Each row was made from one walk, in order. Every step used is in the known rows, and no mark comes twice. Write each row's walk.
In the rows, 128 means zero.
Known rows
kezup -> vuvi: [143 172 137 162  89 123 145 145 103 100 149  89 125 101 103 104 123  73
  84 104 110 142  80 172 152  80 173  88  98 112 102  99 116 171 156 103
 143 103 111 149 179  86 156 132 101 105 194 138  94 114 177 159  74 122
 129 150  93 138 103 120 124 138]
kezup -> bemez -> gido -> vuvi: [135 107 147 149  93  98 176 192 104 105 120  88  85 135 159  91 117  48
  62 115  89 136 122 172 186 110 226  98 113 128 103 136 166 147 150  96
 148 122 143 161 143  89 107 122 161 112 177 135 137  76 169 151  99 122
 124 145 106 156  87 154 155 128]
bemez -> vuvi -> dized: [185 155 177 195 116 105 112 151 125  82 115  90 104 112 117 113 156  56
  88  66  71 125  72 154 194  86 157 121 107  86  93 109 103 174 161 113
 137 121 118 146 142 106 155 108 110 117 163 143  85 155 154 121  80 142
  77 148 136 132  92 131 179 109]
vuvi -> kezup -> tigekid: [156 183 164 138 109 125 157 150 114 128 117  98 111 142  81  95 101  96
  93 110 100 135  83 179 164  82 161 116 115  81 129 132 121 162 140 112
 125  92 103 123 158 108 106 168 103 103 174 125 141 123 163 187 103 136
 124 113 127 154 107 150 126 133]
dized -> vuvi -> kasul -> kezup -> bemez: [128 145 149 112 130 106 139 163 106 124 121 130 107 128 101 124 108  85
  86 153 107 160 104 129  98 137 192  80 112 112 138  98 174  99 153 170
 120 110 132 152 111 126 132 156 174 111 160 103 166 121 164 173  72 142
 145 148 127 183  66 146 142 108]
vuvi -> kezup -> bemez -> gido: [142 156 157 149 111  99 193 186 114 153 103 101  80 145 129 105 112  66
  67 114  81 120 117 167 161  98 198  94 133  80 128 138 140 161 176 122
 129 102 153 132 152 124  92 139 137 119 171 140 160  93 159 178  86 144
 114 127 123 163  88 150 143 143]
dized -> kezup -> bemez: [134 169 129 113 111 113 138 157 116  89 148 112 112 147 124  97 100  85
 110 118 102 173  67 178 152  85 199  80 127  70 120 107 133 159 167 138
 158 118 126 148 158 130  95 120 112 126 153 120 146  82 144 144  76 151
 128 131 138 144  85 114 156 110]
gido -> vuvi -> dized: [169 141 153 189 114 109 121 132 127  91 113  75  88 127 124  77 117  51
 108  82  64 138  93 153 202  86 159 109  84 135 114 121 141 151 134 101
 133 118  99 160 145  74 156 101 151 132 172 160 122 176 177 122  97 145
 115 157 128 141  86 144 156 108]
bemez -> gido -> kezup -> vuvi: [120 150 163 179  91 110 167 171 131 126 145  88 117 123  93 129 130  61
  78 118  60 113 108 163 157  97 188 110 111 119  95 137 132 163 148  92
 134 125 133 140 185 101 147 120 118  96 211 145 107  89 160 170  84 119
 155 157  67 172 126 127 107 149]
vuvi -> kasul -> kezup -> bemez: [139 144 138 103 109 105 152 159 107 111 100 140 122 121 103  95 127  96
  75 149 108 160  87 141 110 129 197  84 142 108 145 106 166 104 162 166
 110 131 112 152 122 132 114 156 164 116 161  94 134 126 170 170  85 129
 143 147 119 180  61 141 136 126]
kasul -> kezup: [154 146 145 140 127 145 128 150  96 109 122  97 125 132  81  97 147  71
  90 123 123 153  63 153 130 112 169  89 141 115 121 107 126 112 143 151
 149 126 106 166 146 118 124 153 120 103 168 133 139 132 164 141  78 119
 125 141 109 146  81 138 141 124]
gido -> dized -> kezup: [145 153 106 149 131 103 112 135 154 110 154 110 123 133  97 108 111  61
 140  82  96 161  51 158 165  70 176 118 126  80 107 137 114 167 163 122
 157 138 137 176 163 111 120 113 110 117 134 141 144 131 153 122  50 139
 138 159 123 141 124 109 120 106]
bemez -> vuvi -> kasul -> kezup: [160 142 167 125 123  98 129 162 107 103  98 133 116  99  99 100 180  73
  66 117  98 140  77 133 114 116 162 127 138 116 114 114 130 120 147 166
 121 149 108 169 114 136 148 151 146  90 178 122 124 121 151 157  70 108
 113 160  92 162  80 134 157 130]
gido -> bemez: [144 142 153 139 108 147 156 138  90 105 142 117 136 127 104  76 139  66
 123  89 105 128  87 145 167  89 169  70 140 107  91  95 101 171 163 150
 164 117 103 140 160 133 132 137 139 105 163 114 136 111 168 137  97 127
 107 138 132 149  85 117 137  97]
gido -> bemez -> vuvi -> dized -> kezup: [144 170 170 171 129 128  92 159 131  87 125 103 110 123 119 100 149  34
 121  69  63 142  87 164 177  70 158 110 140  81  76 100  96 182 166 147
 172 130 114 153 157 136 140 105 131 125 160 122 120 119 151 100  78 153
  86 148 150 132  81 109 172  76]
dized -> kezup -> vuvi: [122 197 125 152 105 111 112 145 122 101 157  90 127 116 102 105 112  71
 110 104  99 170  76 184 140  58 159  90 119  93 118 109 120 169 160 120
 151 106 113 170 177 108 147 118  94  99 195 147 130  90 158 144  62 126
 139 144  94 133 108 104 123 128]
dized -> vuvi -> kezup: [148 188 148 150 138 122 164 129 111 143 134 104  80 139  97 111  94  80
 114  85 106 142 109 145 135 101 135 102 101  96 132 118 127 157 152 137
 141 107 113 140 141 124 152 147 137 107 184 143 190 132 154 161  87 148
 119 141 132 157  89 133 141 122]
gido -> bemez -> vuvi -> kasul -> kezup: [143 137 176 127 123 139 134 163  89 104  98 146 126 100  99  88 192  58
  84 105  95 134  95 127 120 113 171 113 167 121  91  96 131 122 155 187
 141 140  97 160 114 157 153 148 174  88 189  92 133 103 168 143  78 116
  93 161  96 169  64 128 149 103]
gido -> dized: [159 129 128 156 108 122 141 143 132 108 139 116 127 110 103  98 122  65
 124  80 103 122  53 154 165  91 181 115 120  96  94 139 119 164 156 100
 145 124 130 163 157  94 130 121 118 116 138 138 115 157 171 139  70 137
 132 159 117 161 118 134 120 113]
kezup -> tigekid: [162 152 166 142 101 136 147 147 112 101 138  96 129 132  96 108 116  86
  90 104 129 131  67 175 176  74 176 106 101  83 109 122 111 171 140 104
 149  99 101 132 168  91 102 165 101 109 158 111 118 109 151 176 104 109
 117 117 134 149 100 142 134 118]
kasul -> kezup -> vuvi: [141 168 132 154 104 127 113 151  96 101 132  88 141 106  79 103 140  62
  68 127 110 153  81 163 120  96 176  95 118 123 119 103 136 113 145 135
 141 107 111 170 165  94 148 143 108  99 200 135 108 123 185 163  68 128
 135 155  80 142  86 133 123 148]
vuvi -> kezup: [155 179 149 147 119 112 163 134 106 135 116 112  99 134 103  79 124  86
  96  84  81 143  89 155 152  85 140 100 137 104 128 117 126 162 168 124
 127 115 108 140 153 134 130 145 129 112 176 152 154 136 155 153  96 144
 121 138 114 147  98 130 130 125]

Write each row's walk
[133 142 188 119 109 138 140 177 101  95 104 132 146  97  87 102 181  62
  73 128 119 128  86 152 127 110 183 127 137 100 101 115 121 125 132 167
 133 130 104 142 120 141 121 185 160  86 177  77 118  88 158 176  90 103
  95 128 111 168  72 150 157 110] : gido -> bemez -> vuvi -> kasul -> kezup -> tigekid
[123 130 159 127 132 101 160 196 117 146 116 119  95 146 111 138 122  55
  68 146 108 141 137 139  94 136 213  95 117  95 140 129 166 115 146 164
 122 116 163 153 119 130 122 150 186 102 171 108 165  86 155 180  76 114
 148 145 133 194  70 169 136 131] : dized -> vuvi -> kasul -> kezup -> bemez -> gido
[155 177 180 151 108 112 145 163 104 114 104 101 108 124 106 102 142  85
  73 103 103 129  76 183 177  86 171 133 104  67 104 136 109 174 147 106
 130 103 102 123 153 115 111 161  99 106 176 126 120 101 148 196  90 138
  73 119 122 142 102 144 176 137] : bemez -> vuvi -> kezup -> tigekid
[128 118 149 144 105 115 154 202  84 107 102  74 103 142 118  83 147  33
  43 144  96 141 111 162 155 129 232  86 114 139 116 136 173 100 135 126
 139 129 144 176 132  88 109 131 165 104 181 136 145  95 166 156  87 122
 126 139  97 159  68 172 160 133] : kasul -> kezup -> bemez -> gido -> vuvi
[144 172 149 134 108 108 177 155  96 126 108 117 106 132 115  91 106  90
  96 125  83 148  94 164 160 111 186  85 131  94 135 120 147 138 164 131
 126 115 125 121 145 124 115 143 126 129 164 138 151 118 167 168  93 171
 112 126 135 157  76 143 148 128] : vuvi -> kezup -> bemez
[151 142 164 144  95 106 151 186  90  80 127 125 121 111 140 104 150  81
  76 117 101 140  61 169 176 121 212  94 116  94  71 102 127 151 174 128
 157 119 134 124 138 107 117 124 112 109 153 126  96  86 143 154  85 143
  77 136 118 139  85 123 189 121] : kezup -> bemez -> vuvi
[149 151 156 142 130 111 157 132 123 117 141 131  88 126 112 121 104  92
 115  98 119 145 103 125 123  99 152 102  98 108 129 108 131 173 155 139
 131 122 110 142 125 128 169 139 170  98 169 121 161 123 160 162  89 116
 154 155 137 174  90 128 136 103] : dized -> vuvi -> kasul
[152 148 172 192  94  93 132 181 130  84 117  98 103 125 110 116 136  72
  96 121  29 132  76 152 197 133 208 100  98  90  90 115 137 131 167 108
 130 125 127 118 152 107 133  96 115 144 161 130  81 147 151 144  94 190
 102 152 114 163  89 123 179 112] : gido -> kezup -> bemez -> vuvi -> dized
[133 157 140 136 104  85 168 163  83 105 107 102  76 131 138  69 102  89
  95 123  71 159 101 163 180 113 191  81 108 130 131 133 173 116 145 117
 127 118 108 146 134 106 114 125 154 131 188 150 161 110 176 172  99 169
 111 142 107 162  73 154 163 130] : gido -> vuvi -> kezup -> bemez
[158 147 159 124 121 111 128 136 118 117 108 129 120 119  84  97 148  92
  81 126 105 155  83 131 110 104 155 110 143 116 145 111 133 125 146 166
 113 134 108 171 126 132 142 159 152  94 173 121 147 142 168 154  89 109
 149 147 118 168  78 146 131 118] : vuvi -> kasul -> kezup
[150 134 146 140 110 121 141 191  83  89 114 106 125 118 114 101 162  62
  56 139 106 149  75 172 142 136 212  93 132 108  92 109 147 104 161 157
 151 126 130 151 134 120 121 132 119 109 158 122 111  99 155 167  68 148
  84 143 101 139  68 143 183 125] : kasul -> kezup -> bemez -> vuvi
[125 148 150 140 113 102 156 199 133 120 138 105  96 168 131 107 111  54
  83 122  89 147  89 179 152  78 211  87 132  67 120 126 129 167 165 126
 156 117 150 152 157 134 102 123 128 119 156 124 151  59 125 146  73 120
 136 129 137 148  96 133 150 121] : dized -> kezup -> bemez -> gido
[152 138 172 117  90  85 162 174 108  94 113 151 103  95 146 108 146  91
  74 117  92 138  88 151 146 112 199 110 130  92 102 111 138 150 173 134
 132 122 120 130 111 136 131 136 147 117 151 107 103  90 152 164  84 132
 105 147 116 164  82 123 171 120] : kezup -> bemez -> vuvi -> kasul
[156 172 155 208  96 103 110 128 133 105 136  76 122 106  95 123 119  52
  92  91  71 132  86 167 161  67 152 108  90 107 113 107 116 164 150  96
 118  84 116 145 169  77 152 111 105 118 185 143  69 162 191 140  82 152
 128 151 120 133  97 138 122 124] : kezup -> vuvi -> dized
[146 154 151 129 148 121 131 142 112 125 124 125  98 131  84 120 122  83
 104 126 115 154 101 123  99 120 150 101 117 108 149 106 156 110 145 176
 128 123 107 167 119 128 152 159 164  94 179 115 173 132 158 159  72 113
 157 158 114 171  70 144 129 114] : dized -> vuvi -> kasul -> kezup
[146 171 172 144 114 138 161 154  92 118 112 125 110 107 120  86 159  65
 104  78  83 117  98 144 168  94 150 103 156 101  79 108 108 164 168 153
 156 123 101 132 140 153 141 135 146 102 185 129 144 104 164 154  96 156
  77 138 107 149  83 124 168 117] : gido -> bemez -> vuvi -> kezup
[163 161 164 133 113 148 130 163 103 103 120  86 140 147  65 103 139  73
  75 138 132 148  65 177 140 101 183 101 116  90 133 132 136 124 135 131
 143 103 108 152 155 103 100 178 108  98 175 109 131 128 155 172  87 102
 126 114 121 152  83 154 137 127] : kasul -> kezup -> tigekid
[142 195 170 148 125 121 152 140 104 135 140  99  96 151  83 121  88  85
 105 113 115 142 102 171 154  94 159  99  87  76 133 132 136 164 136 111
 133  85 115 123 152 106 121 170 116 107 174 120 178 108 158 198  90 144
 110 116 144 155  98 164 138 118] : dized -> vuvi -> kezup -> tigekid
[138 103 146 143 116  84 154 205 151 144 118 134 119 121  93 128 143  41
  68 132  88 115 105 135 115 123 235 126 134 100 127 160 165 103 156 135
  99 127 173 171 112 117  97 135 172 107 137 109 130 120 174 167  48 118
 166 149 110 193  97 173 110 134] : vuvi -> kasul -> kezup -> bemez -> gido -> dized
[119 179 119 152 104  76 109 139 176 114 145 130 123  87  97 128 109  58
 139  91  79 160  73 155 117  67 166 137 119  89 121 133 128 168 152 119
 112 119 124 184 157 105 148 107 129 113 167 126 116 125 174 149  36 135
 181 182  96 171 119 112  85 122] : gido -> dized -> kezup -> vuvi -> kasul
[120 120 132 171 125  96 162 198 144 135 149 110  95 141 120 145 105  33
  99  99  98 107 116 157 162 119 239 105  82  78  94 149 146 162 166 100
 141  94 182 142 142  92 103 118 140 110 131 129 135  90 155 160  57 146
 127 144 135 174 108 153 125 112] : kezup -> bemez -> gido -> dized -> vuvi
[143 149 162 160 114 105 179 161 111 137 101  82  59 141 139  84 123  47
  67  82  61 133 131 166 182  78 159 114 116 126 119 164 145 155 136 104
 131 131 116 165 147 103 132 122 166  98 199 161 175 102 166 151 103 118
 112 149 100 162 101 162 141 138] : bemez -> gido -> vuvi -> kezup
[121 163 175 170  93  83 166 171 138 135 131 126 109 105 100 127 136  79
  73 120  46 122 117 132 126  89 186 123 117 118 122 142 136 154 152 111
 115 129 131 149 152 120 160 125 149  89 219 125 118 102 164 178  88 102
 183 170  60 188 118 121  95 152] : bemez -> gido -> kezup -> vuvi -> kasul
[163 184 140 173 137 115  99 126 157 103 133  94 104 151 109 102 109  67
 123  78  68 155  74 162 160  62 145 101 122  74 129 108 102 172 155 128
 140 113 114 163 163 120 143 102 112 126 153 139 133 152 150 111  78 155
 136 147 143 131  92 122 139  95] : vuvi -> dized -> kezup
[141 156 177 160 106 101 177 179 111 134 103  75  74 139 117  94 115  50
  68 105  84 116 126 189 191  81 193 144  94 105 129 170 142 166 113  85
 118 118 125 150 143  84 108 142 147  94 205 147 165  98 167 192 108 105
 115 127 112 164 105 174 136 142] : bemez -> gido -> vuvi -> kezup -> tigekid
